Known rows, with every way that one mark hangs from another:
{guri refo}: [-20.8 -20.8  13.3 -11.5  11.8  -0.2  16.7  -2.5  -8.8  16.2  -6.5  -5.4
  23.2   7.8   0.6  -5.5   6.5 -10.0  -2.9  -1.5  10.0   8.0]
{refo {guri luta zana}}: [  6.7  39.4  -3.0   2.8 -12.7   0.8  58.2  -4.0 -12.5  16.8 -50.0 -25.8
  15.0  -2.4 -25.6 -15.5  23.5  -0.1  17.5  10.6  -8.7   4.6]
{zemezaz luta {zana refo}}: [ -1.8 -15.5  17.2  -3.7  10.2 -13.3   1.3  -5.5 -16.2   7.9  14.1  15.4
 -16.2  -5.2  -2.3  11.1   9.8 -19.9   5.8  -0.4   4.8   7.2]
{zemezaz luta}: [  2.2 -15.4  12.9 -16.6 -13.4   1.8  20.0   1.2 -13.9   8.2  -7.6  -2.5
 -15.3  -3.3 -10.2  17.3  13.5  -9.2   5.2 -13.2  17.9  18.0]
{refo {guri zana}}: [ -2.5  25.5  -7.2  -5.5  -6.8   5.0  48.1 -17.5  -0.6   9.5 -33.8 -24.8
   5.0   2.7 -16.3  -6.8  18.2  -1.4  10.4  18.9  -6.9  17.6]
{luta guri}: [  4.6 -15.6  11.2  -4.1  -3.3   8.7  13.4   9.1  -6.3  16.8   4.9 -23.9
   8.0 -16.9   0.6  14.7  -9.4 -10.1  -0.5  -6.2  -3.9  23.1]
{zana {refo {guri luta}}}: [  3.8  36.7  -9.0  -9.3  15.4  13.0  42.9  -5.7 -24.7  18.2 -30.9  -2.3
  17.6 -13.0 -22.0 -14.8  23.3 -20.0  18.3  15.9 -16.1  -4.0]
{zemezaz {luta guri {zana refo}}}: [  9.9 -27.8  20.9  -0.4   9.0  -0.6  15.5  12.9  -5.0   5.4  28.8  12.8
 -20.2 -29.5  14.6  19.2 -18.5   0.9 -14.8  11.5 -22.4  21.6]
{zemezaz {zana refo}}: [ -7.0  -5.5   7.4   0.3  26.9  -5.7  -0.6  -4.5 -16.8  25.0  14.1   3.9
   8.2  -1.9  -9.0   6.7   4.7 -24.6   9.5   9.4 -13.1   1.7]
{zana {refo guri}}: [ -2.3  20.5 -11.0 -20.8  15.5  18.0  36.1 -17.1 -14.5  10.2 -20.5   1.1
   2.1  -8.2 -12.2  -2.6  17.3 -22.0  10.7  22.7 -14.0   7.3]
{zemezaz {luta {guri refo}}}: [ -9.0 -36.1  25.0 -13.3   0.4  -8.6  10.7   4.3  -6.0  -4.1   2.6  -9.7
  -8.7 -12.8  11.7  11.7 -14.4  -2.8 -15.5 -16.6  12.7  21.5]
{luta {guri refo rubusa} zana}: [  4.1 -41.0  18.3  16.5  13.1  -7.4  22.2   0.8  12.5  21.3   7.9 -20.4
  10.1   8.5  36.6   8.2 -24.7  10.1 -31.8  -2.5   2.2  -0.7]
{luta {guri refo {rubusa zana}}}: [  2.0 -33.6  10.5  -3.3   2.2  -9.4  22.2  -2.5  18.9  11.2  -4.8 -12.6
  28.4  -3.8  42.0   0.5 -11.8   3.7  -4.1  -3.7  26.0  26.5]
{refo {guri luta rubusa zana}}: [ 13.1  36.3 -12.0  18.6 -17.7  -7.0  60.5 -19.7  -3.7  14.7 -56.8 -40.2
  13.1   9.4 -10.8 -14.1  26.3   8.2  11.4   4.6  11.4  -7.9]
{luta {guri rubusa} {zana refo}}: [ 18.8 -23.3   8.8  20.9  15.9  -0.4  19.0   0.4   4.2  22.5  19.7 -10.5
   3.7 -18.3  33.1  14.8 -16.7   2.3 -21.0  17.4 -17.3   8.6]
{zemezaz {luta {guri refo rubusa}} zana}: [ -5.6 -39.6  31.7   4.8   1.5 -19.6  -5.0  -7.8   3.8   3.8   3.7 -22.6
 -20.1  12.6  21.8  19.9 -18.5  -1.2 -23.0 -31.2  30.9   3.5]
{zana refo}: [ -6.8  -3.7  -6.8  -9.3  17.7   5.1  19.3  -6.2 -20.4  15.4   5.9   7.5
  16.3 -16.7   0.5   3.9  10.0 -14.8  13.2  12.8 -12.2  12.0]
{refo {guri luta}}: [  3.8  33.1  -8.2 -12.6  -3.2  10.5  47.5  -1.2 -14.5  22.4 -43.9 -17.9
  16.2  -4.2 -31.3 -12.4  24.3 -18.0  11.0  -2.5  -3.2  -6.2]
{rubusa zana}: [  8.2  -7.0   5.7 -19.6   1.7  -2.1  26.7   6.3   6.3  16.9  -6.5   8.5
  28.6  -8.9   4.3  -1.0  10.9  -5.8  25.1   2.3   7.0  24.9]
{rubusa luta {zana refo}}: [ 14.2 -11.9  -2.6   2.6  -3.6   3.6  25.2  10.8   2.8  10.6  -1.9  28.6
  35.0  -3.4  15.6  -4.7   4.3 -10.3  16.8  34.4  -4.3  29.6]
{refo guri}: [ -1.2  17.6  -1.4 -21.4   2.6  18.0  34.4 -10.8  -4.7  15.1 -32.5 -18.1
   2.3   1.4 -25.7   1.5  14.4 -18.7  10.9   8.8   4.3   6.6]

Rows:
[  5.1  19.2  -4.0  18.7  -5.7 -16.9  38.8   8.0 -26.5  19.2 -11.6  -4.1
  28.7 -13.7   1.5 -15.2  24.2   6.8  17.3  17.8 -18.0  11.9] | {guri luta {zana refo}}
[ 14.2  13.0  -8.7   6.2 -13.7  18.7  41.5 -10.5   6.0   6.6 -42.2 -25.2
   3.5  27.8  -8.0  11.8   5.9  -9.5  -4.2  12.0  22.8  -7.8] | {refo {guri {rubusa luta}}}
[ 13.4  29.4 -10.5 -16.1  15.2   1.1  48.9  -2.5  -7.5  18.4 -34.2  18.9
  28.4 -19.8  -7.6 -22.6  29.2 -14.3  33.2  23.8 -10.5  13.4] | {rubusa {zana {refo {guri luta}}}}
[  7.5  13.4  -4.8  -5.1  27.9  18.4  43.8  -7.6  -2.3  22.8  -9.5  12.9
   5.5  -2.9  -7.1  -6.0   6.3 -15.4  -2.0  35.4 -30.0   4.7] | {luta {zana {refo guri}}}
[ 23.0  -0.7   9.8  18.5  -0.9  -2.5  38.6  13.0  -3.0  40.8 -17.2 -12.8
  17.0   6.1   4.5  -2.5   8.1   3.9  -5.5  -5.8   3.4 -18.4] | {guri {luta zana} rubusa}
[ 23.5 -15.6  -1.3  32.3   2.4   4.5  31.6   2.2   5.2  20.0   4.3   9.0
  13.5  17.0  22.5  12.3  -7.5   1.2 -16.3  26.4  -4.3  -7.4] | {guri {rubusa {luta {zana refo}}}}
[ 10.6 -16.7  13.4  12.1  22.5   9.1  16.9  14.0   0.3  20.6  29.7   6.6
   7.0 -22.2  19.0  11.9 -19.2  -8.5 -16.0  20.3 -36.7  20.8] | {luta guri {zana refo}}
[ 13.3  -9.1   3.1  29.6 -14.5  -0.6  22.8  16.4  -3.9  -2.7   4.5 -11.4
  16.0  -7.3  15.8  12.6 -12.0   1.8  -7.1  27.2 -23.0  34.5] | {rubusa {luta {guri {zana refo}}}}
[  8.4   2.5   6.0 -13.4  15.8   9.1  39.5 -11.9  -6.7   2.3  -7.3  23.5
 -22.6  -7.0 -10.2  -2.1  10.2  -7.3  -1.6  23.0 -18.1   8.3] | {zemezaz {luta {zana {refo guri}}}}
[-14.2 -16.2   4.7  13.5  -7.4 -20.7  33.4 -15.7   3.5   9.8 -19.8 -31.7
  19.5  23.1  19.2  -6.9   6.2  16.7  -2.5   4.8  24.8   5.1] | {guri refo rubusa zana}
[ -3.7 -25.4  16.4  25.0 -18.0 -12.5  25.7  14.2   6.2  -1.5  -6.9 -23.6
  22.3  15.8  16.3   2.3 -24.9  10.0 -15.6   8.6  -1.6  26.5] | {rubusa {luta {guri refo zana}}}
[ 10.5  19.6  -9.2  20.8 -29.4   6.2  53.8 -13.8  11.2   0.1 -47.3 -31.7
   3.0  34.0  -5.2   3.5  10.2   7.0   0.2  19.6  18.9   2.7] | {refo {guri {rubusa luta} zana}}
[  3.8 -28.7  15.5  28.6  -0.3  -0.5  32.8   6.2  16.9  13.9  -8.2  -4.6
  21.5  37.5  26.0   2.9 -17.1   7.8 -28.2  14.0  16.3 -11.4] | {guri refo {rubusa {luta zana}}}
[ -3.8 -39.9  18.5  -3.3  -4.8 -10.7  10.6  -7.6  -1.1  -3.4  -4.3 -21.2
 -15.6   1.1  26.3  16.6 -12.5   1.9 -23.0 -20.1  34.4  11.3] | {zemezaz {luta {guri refo rubusa}}}
[ -1.9 -23.9   6.9  17.2  -8.1  -2.2  22.4  -3.8   4.0   7.3 -18.3 -14.5
  22.9  36.7  18.5   6.2  -3.3  -0.3 -16.1   1.2  33.8  -4.0] | {guri refo {rubusa luta}}
[ 20.7   0.3   1.9  23.1  16.9  -6.7  36.8   1.5 -12.2  34.0  -1.4   6.1
  18.3  -4.5  17.1  -4.8  11.2   5.1  -2.0  15.2 -11.9 -15.3] | {guri {luta {zana refo}} rubusa}
[  9.4  31.9  -3.0  10.9  20.7  -6.6  26.7 -19.4 -16.9  26.3 -32.9 -11.6
  10.0   9.2  -8.8  -5.9  17.7 -19.5   4.6   6.5   1.5 -24.5] | {zemezaz {zana {refo {guri luta rubusa}}}}
[ 20.9 -32.0  13.9  15.1   6.5  -2.9  22.8   1.1   1.1   6.7  18.7   1.3
 -27.0 -20.0  33.6  25.2 -16.3   5.1 -21.6   5.8  -4.7  10.4] | {zemezaz {luta {guri rubusa} {zana refo}}}
[  8.7 -19.1   5.3  10.7 -22.0 -20.4  23.7 -11.7  -4.9  -5.7   5.8 -21.1
 -22.4 -15.1  29.4  17.1  -4.1  15.1  -3.8   5.3   3.6  28.5] | {zemezaz {luta {guri rubusa {zana refo}}}}
[ 14.5 -30.9  27.5   1.5  -2.7   2.2  18.6  17.1  -0.9  11.8  16.4  -5.2
 -19.4 -16.9   7.6  22.3 -20.0   0.9 -20.3 -11.0  -6.5  19.7] | {zemezaz {luta guri zana}}
[ 21.6 -11.8  -7.1  11.7  -8.0  -1.4  27.2  -0.9  11.4  10.2  -8.2  20.8
  27.7   9.2  27.7   5.3   6.2  -3.6  10.4  28.8  18.3  18.4] | {guri {rubusa luta {zana refo}}}
[-11.8 -23.5  16.8   9.3   1.5 -14.3  23.6   5.2   1.4   4.8  -2.1 -30.7
  21.0  -5.7  17.9   2.0 -17.2  13.1  -8.3   0.6  -7.9  28.0] | {luta {guri refo zana}}
[ -1.3  -4.1   6.3   9.8  -3.1  -9.6  22.7   4.1  -9.6   6.8   9.5 -18.8
  11.1 -25.8  14.9   5.1  -5.5   6.5   4.4  23.6 -27.9  34.1] | {luta {guri {zana refo}}}
[ 27.3   9.7 -10.0   0.7 -19.5  12.3  49.0  -6.1  19.7   7.8 -47.9  -4.5
  16.8  19.7   5.7   3.7   7.6  -9.2  11.0  18.6  30.3  10.9] | {refo {guri {rubusa luta zana}}}
[  4.0  18.2 -12.6 -23.1  17.1  10.1  41.9 -15.3   1.1  13.0 -20.0  14.6
  21.3 -16.5   2.0 -11.5  21.0 -15.7  28.6  32.0  -6.9  24.5] | {rubusa {zana {refo guri}}}
[  6.8  18.4  -5.3   3.0  21.4   3.8  18.2 -29.7  -5.1  19.1 -20.3 -10.4
   0.3  16.5   0.5   3.5   7.1 -20.8   0.9  16.0   4.0 -11.2] | {zemezaz {zana {refo {guri rubusa}}}}
[ 14.7   9.5 -11.1 -18.5  -3.6   5.1  47.0 -20.0  16.2  16.1 -40.2  -7.1
  13.5   5.1   5.7   1.3  18.2  -8.4  19.0   7.9  21.3  13.0] | {refo {guri {rubusa zana}}}
[  6.3 -10.8  -2.5  25.0  -6.3 -15.3  24.9 -13.4  -0.2  10.0   2.4 -30.3
   2.0 -17.5  33.5   9.2  -5.3   9.6  -1.5  14.0  -8.1  20.8] | {luta {guri rubusa {zana refo}}}
[ 18.1  25.3   4.8  -4.2   7.8  14.6  50.9  12.4  -7.6  30.9 -32.9  -5.6
  17.3   4.9 -29.3 -11.9  12.2  -9.0  -4.1   4.6 -19.5 -12.5] | {refo {guri {luta zana}}}
